Each row was made from one path, in order. Every step used is in the known rows, and no mark comes twice. Write each row's path.
Known rows
noge > talek > bipaso > misa: [ 1.39 -3.00  1.48 -2.13  0.88 -1.32  0.00  0.68  2.71 -3.94  1.24 -2.59
  3.03 -0.06 -4.31  2.11 -0.54 -1.14  0.25 -2.19  0.36]
zesu > noge > bipaso > misa: [ 1.40 -0.16  2.10 -1.81  2.21 -0.34  1.38 -4.23  3.35 -1.48 -1.57 -1.85
  2.90  0.10  0.03  0.39 -1.57  0.47 -2.83 -0.14  1.11]
bipaso > noge > talek: [-1.31 -1.48 -0.02 -2.02 -0.12 -2.19 -3.82  2.09 -2.48  0.84 -2.59 -1.45
 -1.24  1.35  0.64  5.37  1.33  0.85  0.39  2.43  2.74]
duzuv > talek > bipaso > noge: [-0.96 -4.19  2.58  0.31  1.52 -1.83  1.73  2.73 -1.29 -0.03  1.30  1.68
 -3.33  0.03 -0.72 -0.41  0.37 -0.67  1.30  2.62 -0.51]
noge > talek > misa: [ 1.47 -0.19 -1.43 -3.93  1.16 -0.98 -4.04  0.26  0.36 -0.08  0.16 -1.49
  3.00  1.69 -0.35  0.57  0.66  1.39 -0.33 -2.34 -0.07]
duzuv > noge > bipaso > misa: [ 0.39  2.09  0.77 -4.87  0.21  2.49  4.20 -1.81 -1.03 -0.91 -3.43 -0.06
 -0.42  3.80  1.91  0.67 -3.07  0.09 -0.03 -0.99  2.02]
duzuv > talek > bipaso: [-0.21 -1.98  1.89 -0.94  1.82 -3.39  2.62  1.44  0.00 -1.85  3.24  1.96
  0.69  0.97 -1.62 -2.32 -0.69 -0.72  0.79 -0.78 -0.85]
talek > misa > duzuv > bipaso > noge > zesu: [ 1.18 -0.02 -1.24  6.75 -3.24  2.69 -4.09 -0.96 -0.96  3.47 -0.21  1.07
 -3.13 -2.59  1.14 -2.18  2.31  1.80  1.20  3.91 -3.35]
duzuv > talek > bipaso > noge > zesu: [ 1.59 -1.89  2.05  2.29 -0.16 -1.09 -0.68  0.57 -3.07 -0.30  2.38  2.75
 -5.96 -1.07 -1.61 -1.54 -0.10 -0.55  1.81  5.82 -0.19]
misa > noge > bipaso > duzuv: [-1.62  1.11 -2.60 -0.46  0.78  3.02  2.12  2.03 -1.26  1.27 -1.98  2.51
 -0.81 -0.05  2.37  2.38 -0.17 -1.88 -2.52 -2.08  1.41]
zesu > noge > bipaso: [ 1.40  0.69  1.93 -3.06  2.57 -3.79 -0.76 -3.23  1.39 -1.30 -1.46 -0.60
  4.02  1.36  2.07  1.55  0.69  0.79 -3.35  0.87  1.60]
bipaso > duzuv: [-1.72  1.99 -2.37  2.56 -0.28  0.81 -1.44  0.32 -0.97  0.54 -0.16 -0.56
 -0.32 -0.23  1.43  0.19  1.74 -0.60  0.91  0.03  2.48]
zesu > noge > talek: [ 0.73 -0.02  1.42 -3.63  1.60 -4.49 -2.83 -1.43  1.41 -1.92  0.25 -3.25
  4.36  0.45 -0.95  2.21  0.50  0.69 -1.61 -0.84  2.04]
misa > duzuv > talek > bipaso > noge > zesu: [ 0.80 -1.10 -1.53  5.42 -1.03 -1.01 -1.02  1.69 -2.21 -0.85  1.54  1.91
 -3.28 -1.26  0.48 -1.97  1.14  0.70  3.33  3.10 -2.32]
bipaso > noge: [-1.89 -0.09  1.22  0.66 -0.77 -1.04 -2.41  0.37 -2.61  2.95 -2.53 -0.20
 -4.19  0.38  1.53  2.66  1.74  0.02  0.48  5.53  2.74]
misa > duzuv: [-1.73  2.75 -3.18  2.23 -1.28 -2.24 -1.82 -0.13 -0.33  0.12 -1.39 -0.61
  2.05  1.38  2.69  0.25  1.99  1.13  1.98 -0.27  0.18]
zesu > noge: [ 0.21  1.37  2.49 -0.99  0.98 -3.36 -1.21 -3.26  1.17 -0.25  0.18 -2.00
  1.44 -0.65  0.19 -0.08  0.96 -0.07 -1.51  2.47  2.03]
bipaso > noge > talek > misa > duzuv: [-0.35 -1.41 -4.08  0.83 -0.23  0.30 -4.79  2.81  0.29  1.47 -2.78 -2.59
  1.87  0.81  2.50  1.92  2.74  2.51  1.67 -1.77 -1.90]
misa > duzuv > talek: [-3.16  1.68 -3.57  1.90 -0.01 -2.28  1.25  1.39 -1.04  0.21  0.93  1.31
  1.25  2.07  2.56 -2.96 -0.59  2.19  2.87 -3.01 -1.24]
talek > bipaso: [ 1.00 -1.18  2.27 -0.91  0.77 -3.73 -0.50  0.05  0.62 -1.86  1.50  0.04
  1.29  0.27 -1.44  1.12  1.87 -1.61 -0.18  1.95  0.51]
talek > misa > noge > zesu: [ 2.63  3.38 -0.72 -0.51 -1.66  2.98 -1.45 -2.29 -2.03  3.52  1.53  2.48
 -5.17 -2.06 -0.93 -2.75 -0.88 -1.10 -0.88  3.61 -0.61]
zesu > noge > bipaso > misa > duzuv: [ 0.33  0.47 -1.35  1.64  1.49 -0.23  1.03 -3.25  4.49 -2.17 -2.34 -2.52
  5.69  0.00  2.14 -0.19 -0.58  1.64 -1.26 -2.81 -0.96]

Write each row's path
[ 2.75  2.52 -0.40  2.18 -3.10  2.67  1.68 -1.78  0.01 -3.38  0.27 -1.18
 -0.75 -0.79 -0.79 -2.87 -0.62 -1.15  3.62  0.43 -0.82] : talek > bipaso > misa > duzuv > noge > zesu
[-0.05 -1.70  3.11 -0.55 -0.08  2.36  4.75  0.73  1.96 -0.56  1.60  0.36
 -3.02 -2.91 -4.42  0.27 -1.88 -3.89 -1.14  0.64  0.20] : talek > bipaso > misa > noge
[-1.05  1.26 -0.11 -3.82  0.89 -0.16  1.96  0.68 -1.98  1.69 -1.96  3.13
 -1.02  1.51  1.84  3.12 -0.70 -1.18 -3.06  0.33  1.08] : misa > noge > bipaso
[-1.64  3.37 -1.09 -0.92 -1.31  2.64  1.94  0.88 -2.47  0.19 -1.76 -0.99
 -1.81  1.51  2.64 -0.59 -0.11 -0.98  2.08 -1.12  3.28] : bipaso > duzuv > noge
[-0.28  0.05 -0.61 -1.73  1.79 -0.13  0.96 -0.23 -0.27  1.67  2.19  1.59
 -0.76  1.57  0.38 -5.10 -1.72  1.39  0.61 -1.87 -1.70] : duzuv > talek > misa
[-1.86 -0.35  3.07  1.94 -1.40  1.57  2.35 -1.80  1.51  0.96  1.31  0.20
 -1.66 -0.91 -2.79 -1.08 -1.87 -0.10 -0.45  0.25  0.51] : duzuv > bipaso > misa
[-3.36 -1.09  0.25  5.22 -2.54 -0.06 -1.09  2.05 -0.98  2.34 -1.90  0.35
 -1.61 -0.63  1.83  1.72  2.64  1.18  1.24  2.10 -0.85] : misa > duzuv > bipaso > noge
[ 1.10  0.28 -0.73 -4.29  1.65  2.16  1.21  0.15 -0.19  2.54 -1.43  2.47
 -0.57  0.89  1.89  0.69 -0.68 -0.66 -3.64 -0.94 -1.26] : talek > misa > noge > bipaso
[ 1.33  2.52 -3.36 -3.51  0.59  1.90  1.09 -0.01 -0.47  0.01 -3.50 -0.06
  4.00  4.32  5.89 -1.20  0.31  2.08  0.74 -4.34 -2.11] : talek > misa > duzuv > noge > bipaso
[ 0.56  2.12  0.25  2.38 -2.77 -0.20 -4.80 -2.04 -4.38  2.58 -1.37  1.15
 -6.81 -0.93  0.92  1.68  1.66  0.43  1.16  8.81  3.07] : bipaso > noge > zesu
[-1.60  0.68 -3.95  1.63  1.39  0.80  3.79 -0.04  1.00 -1.22 -0.72  1.43
  2.59  2.38  2.64 -2.48 -3.23  2.60  1.32 -5.58 -2.37] : noge > bipaso > misa > duzuv > talek
[-2.60 -0.55  3.54  1.00 -2.01  4.02  5.39  0.05  0.61  2.55  1.12  1.75
 -4.69 -2.82 -3.71 -0.62 -3.21 -2.19 -1.73  0.18  0.27] : duzuv > bipaso > misa > noge
[ 0.14  1.66  2.52  2.97 -3.72  4.72  2.90 -2.10 -1.08  2.43  2.13  3.13
 -7.10 -3.96 -4.57 -1.80 -3.64 -1.93 -1.19  3.52  0.54] : duzuv > bipaso > misa > noge > zesu
[ 2.94  2.29 -0.26  0.82 -1.97  2.51  0.35 -0.34 -2.49 -2.64  1.00 -0.06
 -2.10 -0.83 -0.09 -1.39  1.06 -2.62  2.45  1.69  1.76] : talek > bipaso > duzuv > noge > zesu
[-0.04 -0.53 -1.06 -4.50  3.05  2.32  4.31  1.53 -0.98  2.17  0.63  4.43
 -1.06  1.48  1.46 -2.65 -3.67  0.13 -2.51 -3.62 -2.70] : duzuv > talek > misa > noge > bipaso
[ 1.09 -2.05 -0.01  0.81  0.82 -0.99 -1.94 -0.18  4.56 -1.23  1.56 -3.51
  7.84 -1.08 -0.53 -1.30  1.44  2.29 -1.47 -5.79 -3.99] : zesu > noge > talek > misa > duzuv > bipaso
[-1.38  0.49 -0.56 -4.37 -0.23 -1.12 -0.01  2.65 -2.01  0.66 -0.54  0.59
 -0.44  0.37 -1.22  3.58 -1.06 -1.16 -1.08 -1.39  2.02] : misa > noge > talek
[-2.07 -1.94  2.36 -1.39 -1.25  3.08  3.74  1.98  0.82  0.68  1.37  0.27
 -1.63 -1.74 -4.77  1.88 -3.66 -1.63 -1.75 -3.13  0.36] : duzuv > bipaso > misa > noge > talek
[ 0.82 -1.70  2.38  0.52  0.50 -0.32  1.75 -1.22  2.73 -2.14  1.31 -1.10
 -0.01 -1.06 -3.52 -0.31 -0.25 -1.78  0.28  0.91  0.48] : talek > bipaso > misa
[ 2.54 -0.89  0.77 -4.04  2.54 -2.30 -3.29 -1.81  2.93 -1.09  0.85 -3.86
  5.34 -0.23 -1.00 -0.30  0.59  1.08 -1.98 -2.38 -0.19] : zesu > noge > talek > misa
[ 0.29 -0.85 -0.52  2.58  0.69 -0.18 -0.48  1.21  0.83 -2.03  1.50 -0.88
  1.50 -1.12 -0.74  0.48  2.69 -2.24  0.46 -0.46  0.58] : talek > bipaso > duzuv
[ 0.61  0.50 -4.95 -0.39  0.30 -1.01 -4.37  1.06  1.42 -0.64 -0.60 -2.25
  5.86  1.80  1.69  0.17  1.80  2.60  1.22 -5.10 -2.24] : noge > talek > misa > duzuv
[ 0.11  0.21  2.86  3.70 -3.36  0.47 -3.20 -1.34 -3.89  2.98  0.41  2.27
 -6.45 -1.71 -0.74  0.99  1.22  0.17  0.27  7.83  1.17] : duzuv > bipaso > noge > zesu
[-0.98 -1.21 -1.66  2.01  1.24 -3.19  2.42  2.55  1.16 -2.80  2.48  1.05
  3.20  0.99  0.45 -2.87  0.34  0.26  2.44 -3.35 -3.31] : misa > duzuv > talek > bipaso
[-1.85  2.13 -2.97  3.74 -1.23  0.92  0.11 -1.09  1.78 -0.13 -1.23 -1.81
  0.88 -0.01  0.68 -1.10 -0.44  1.00  2.35 -1.28 -0.09] : bipaso > misa > duzuv
[ 1.89 -3.20  0.78 -0.30  2.75 -2.42 -1.73  1.26  3.76 -5.04  1.95 -4.45
  6.39 -2.01 -2.19  1.71  2.18 -1.52 -1.12 -3.43  0.50] : zesu > noge > talek > bipaso > duzuv
[-0.03 -4.17  1.80 -0.80  0.06  1.07 -2.88  2.13 -0.13  2.16 -0.19 -0.61
 -0.56 -0.19 -1.20  2.03  1.06  1.56 -0.97  0.09 -1.22] : duzuv > bipaso > noge > talek > misa
